Known rows, with every way that one mark hangs from another
q649[q43 q377 q543[q884] q808]: [ 0.46 -3.27  0.91 -1.18  0.58  1.90  2.44 -2.87  5.55 -0.59 -0.20 -0.64
 -2.05  0.37  1.22 -0.38  1.12  1.25  2.57  0.09]
q808[q649]: [-1.19  2.36 -2.41  0.19 -0.63 -4.24 -2.26  2.19 -4.84  1.95 -1.17  3.55
  2.62  0.82 -0.30 -1.86 -2.02 -1.08 -0.92  1.05]
q832[q649[q14 q377]]: [ 1.20  1.95  0.74  0.68  0.45 -2.28 -0.63  3.09 -2.82 -1.35  0.06  0.11
  0.61  0.92 -0.92 -0.90  0.68  1.09 -0.26  0.48]
q832[q649[q14 q43[q466] q377 q543]]: [ 1.11  2.44  2.60 -1.50  0.93  3.19  1.43  1.93 -1.37 -1.18  0.65 -1.88
 -1.02 -0.22  0.91  0.43  1.75  1.43 -0.88  0.03]
q808[q649[q43 q377 q832]]: [-0.49 -1.64  0.46  0.18 -1.53 -1.37 -1.78 -1.98 -1.65  1.56 -2.68  1.85
 -0.17 -0.54  0.42 -1.29 -0.61  2.21  1.37 -3.07]
q808[q649[q43 q377 q543 q832]]: [-1.38 -1.45 -0.27 -0.40 -0.80 -1.21  0.04 -2.83 -0.02  0.14 -0.74  1.28
 -1.34 -1.60  2.67 -1.53 -0.64  2.58  1.40 -2.86]
q466[q43]: [-0.80  1.70 -3.34 -1.27 -0.95 -0.57 -2.36  0.74 -0.17  1.96 -3.86  0.64
  2.23  0.75 -1.17 -0.36 -0.90 -3.47  1.51  1.90]
q832[q649[q808]]: [-0.06  0.96 -1.22  0.46  0.20 -2.38 -1.27  4.30 -3.72  1.11 -0.92  0.50
  0.21  1.13 -0.27 -0.20 -0.73 -2.86 -1.97  1.89]
q43[q466]: [ 0.13  3.43 -1.57 -0.19 -0.88  1.24 -2.63  3.32 -2.34  1.42 -0.60  0.51
  3.14  1.30 -2.84  1.33 -0.23 -2.89 -1.73  2.31]
q14[q649[q808]]: [-0.49  0.64 -1.83  2.20  0.68 -2.43 -0.37  2.89 -2.35  0.38 -0.18  1.11
  1.02  1.65 -1.20  0.14 -1.68 -2.09 -0.54  3.01]
q808[q649[q14 q43[q466] q377 q543 q832]]: [-0.13  0.34  2.44 -0.94 -0.31  1.80  1.25 -2.52 -0.27 -0.97  1.49 -1.84
 -0.48 -2.36  0.36  1.01  0.45  3.04 -0.31 -2.28]
q884[q33 q543]: [-0.38  2.09 -3.79  1.46 -1.70 -0.29 -0.40  1.20  1.16  1.68 -0.01  1.89
  1.63  2.75  0.13  0.31  0.41 -1.88 -0.67 -0.23]
q543[q884[q33]]: [ 0.76 -0.43 -1.54 -0.03 -0.62 -0.17 -2.55  0.68  1.24  1.95 -1.17  3.59
  1.92  2.33 -1.65 -0.40  1.00 -2.24 -0.34  0.37]
q14[q649]: [-0.54  2.44 -2.73  1.90  0.15 -2.37 -1.98  3.31 -4.00  0.76 -0.70  3.45
  2.22  1.59 -0.82 -1.35 -1.70 -1.92 -0.34  2.43]
q808[q649[q14 q377 q543[q884] q832]]: [-0.35 -1.21  0.58 -0.59  0.51 -2.35  0.90 -3.55  1.12 -1.97  2.63  1.87
  0.63 -3.08  0.40 -1.64  0.37  3.52  0.80 -1.07]
q832[q649[q14 q543 q808]]: [-0.25  1.18 -0.23 -0.04  1.67 -2.54  1.92  2.73 -1.29 -1.90  3.34 -1.62
 -0.80 -0.43  1.26  0.18 -0.57 -1.68 -2.63  2.09]
q14[q649[q43]]: [-0.05  0.84 -1.33  1.21  0.14 -0.51 -1.44  1.88 -2.98  1.88 -1.91  3.11
  0.91  1.73  0.09 -1.42 -1.36 -1.76  0.16  0.93]
q649[q14 q43 q808]: [ 0.76 -1.51  1.36  0.40  0.41 -0.23  1.17 -0.58  2.13  0.08  1.17 -3.40
 -0.64  1.41 -1.36  1.37 -0.63 -1.99 -0.72  0.01]
q652[q466[q43]]: [-1.00  2.21 -2.82 -2.41 -0.78  3.63 -2.78  0.93  0.34  2.56 -4.58 -0.16
  3.10  0.04 -1.21  1.23 -0.64 -4.26  0.56  1.08]
q832[q649[q43 q377 q543]]: [ 0.01  0.75 -0.15 -0.72  0.22  0.32  0.37  1.72 -1.06 -0.14 -1.56  1.34
 -1.95  0.57  3.29 -2.13  0.65  1.08  0.78 -0.58]

Rows
[ 0.42  0.48  0.87  0.41  1.43 -1.93  2.71  1.79  0.26 -3.15  2.52 -2.92
 -1.94 -0.04  1.14  0.15  0.51  1.28 -0.55  1.27]  q832[q649[q14 q377 q543 q808]]
[ 0.00  0.82 -0.02  0.90 -0.66  3.04 -2.65  1.11 -3.37  2.22 -1.48  1.61
  1.23 -0.51 -1.87  1.09 -0.41 -1.90 -1.37  0.03]  q14[q649[q43[q466] q832]]
[ 0.37 -3.44  0.92  2.24 -0.29  0.34  0.12 -1.48  0.89  0.08 -1.55 -0.94
 -1.82  0.24 -0.62  0.67 -0.28  1.21  1.89 -1.13]  q14[q649[q43 q377 q808 q832]]
[ 0.97  1.60  2.05 -0.90  0.29  3.70  1.95 -0.67  2.53 -1.74  1.54 -3.35
 -0.50  0.25 -0.39  1.56  1.34  1.55  0.44  0.01]  q649[q14 q43[q466] q377 q543]
[-0.41  2.62  0.21 -1.31 -0.80  1.09 -1.87  1.96 -5.05  3.52 -2.42  2.19
  2.10  0.82 -0.76 -0.23 -0.90 -1.31 -1.54  0.21]  q808[q649[q43[q466]]]
[-0.07  0.67  0.71 -0.31  0.19 -2.57 -0.23  0.02 -3.08  1.37  0.01  1.11
  1.32  0.57 -0.01 -1.41 -1.59 -0.29 -0.98 -0.84]  q808[q649[q14 q43]]
[-0.86 -0.27  0.42 -2.59 -0.45  2.68 -0.92 -2.21 -1.49  2.56 -0.21  3.39
  1.00 -3.01  0.76 -0.58  0.03 -0.53 -1.32 -0.88]  q808[q649[q43[q466] q543[q884] q832]]
[ 0.60 -5.89  1.36 -0.33 -0.40  2.85  1.47 -4.87  7.64 -0.26 -0.19 -1.15
 -3.31 -0.12  1.00  1.37  2.30  1.33  1.72 -2.96]  q649[q43 q377 q543[q884[q33]] q808 q832]
[ 1.49 -2.24  3.83  0.36 -0.52  3.65  0.84 -2.31  3.29 -0.89  0.87 -5.67
 -1.08 -0.47 -3.38  3.98  1.48  0.79 -0.08 -1.63]  q649[q14 q43[q466] q377 q808 q832]
[ 1.99  2.17  3.22 -0.75  0.18  3.08 -0.31  2.99 -2.89  0.22 -1.23 -1.27
  0.11  0.90 -1.41  0.67  1.88  0.96 -0.84 -0.37]  q832[q649[q14 q43[q466] q377]]
[ 0.29 -0.13  0.44 -1.09  1.94 -1.23  1.91  1.44  0.07 -1.33  3.16  0.25
 -0.30 -1.16  0.93 -0.71  0.47 -1.35 -2.13  2.32]  q832[q649[q14 q543[q884] q808]]
[-0.57 -1.95 -0.44  0.10 -0.96  0.98 -0.11 -3.00  3.72 -0.88 -0.33 -0.64
 -1.81 -1.07  1.57 -0.19  0.34  1.21  1.83 -2.34]  q649[q43 q377 q543 q832]
[ 0.00  0.12  1.42 -0.56 -1.59  1.76 -2.01 -0.99 -2.66  2.06 -2.73  0.72
  0.78 -0.73 -1.17  0.52  0.26  1.80  0.25 -2.30]  q808[q649[q43[q466] q377 q832]]
[ 0.62 -1.95  1.88  0.13  0.94  0.35  3.65 -2.34  5.31 -2.68  2.17 -4.88
 -2.63  0.58  0.88  1.21  0.33  1.60  1.40 -0.45]  q649[q14 q43 q377 q543 q808]
[-1.74 -0.90 -2.37  1.91  0.60 -1.87  0.42  0.09 -0.02 -1.11  2.25  0.04
 -0.68 -1.50  0.81  0.57 -1.70 -1.47 -0.95  1.51]  q14[q649[q543 q808 q832]]
[-0.63 -1.37  1.34 -0.26 -0.01 -1.58  1.39 -3.72  0.89 -1.48  1.64 -0.65
 -1.29 -2.20  1.87 -0.94 -0.47  3.39  0.74 -3.03]  q808[q649[q14 q43 q377 q543 q832]]
[-0.21 -2.21  0.54  1.33  0.29 -1.30  2.25 -2.96  5.05 -3.83  3.98 -4.88
 -1.70 -1.52 -0.48  2.00  0.28  1.52  0.56 -0.52]  q649[q14 q377 q543 q808 q832]
[ 1.46 -0.52  1.60  0.56 -0.15  0.11  0.34 -1.21  2.04 -0.85 -0.14 -1.85
 -0.13  1.59 -1.10  0.05  0.54  1.46  1.53 -1.21]  q649[q14 q43 q377]
[-0.29 -2.81 -0.55  1.29  0.92 -0.14  1.35 -2.26  2.77 -1.87  1.49  1.15
 -1.02 -1.80  0.35 -0.22  0.49  1.89  1.91  1.17]  q14[q649[q377 q543[q884] q808 q832]]
[-0.50  1.65 -2.02 -1.36  0.78 -1.00 -1.04  2.65 -2.29  0.64  0.13  4.84
  1.04 -0.79  1.83 -2.83  0.28 -1.88 -1.25  2.24]  q832[q649[q543[q884]]]
[-0.57 -0.36 -1.28  0.63  0.27 -1.26  1.70 -0.10  3.43 -2.15  1.18 -2.47
 -1.26  0.81  0.69  0.78 -0.17  0.60  1.51  1.30]  q649[q377 q543 q808]
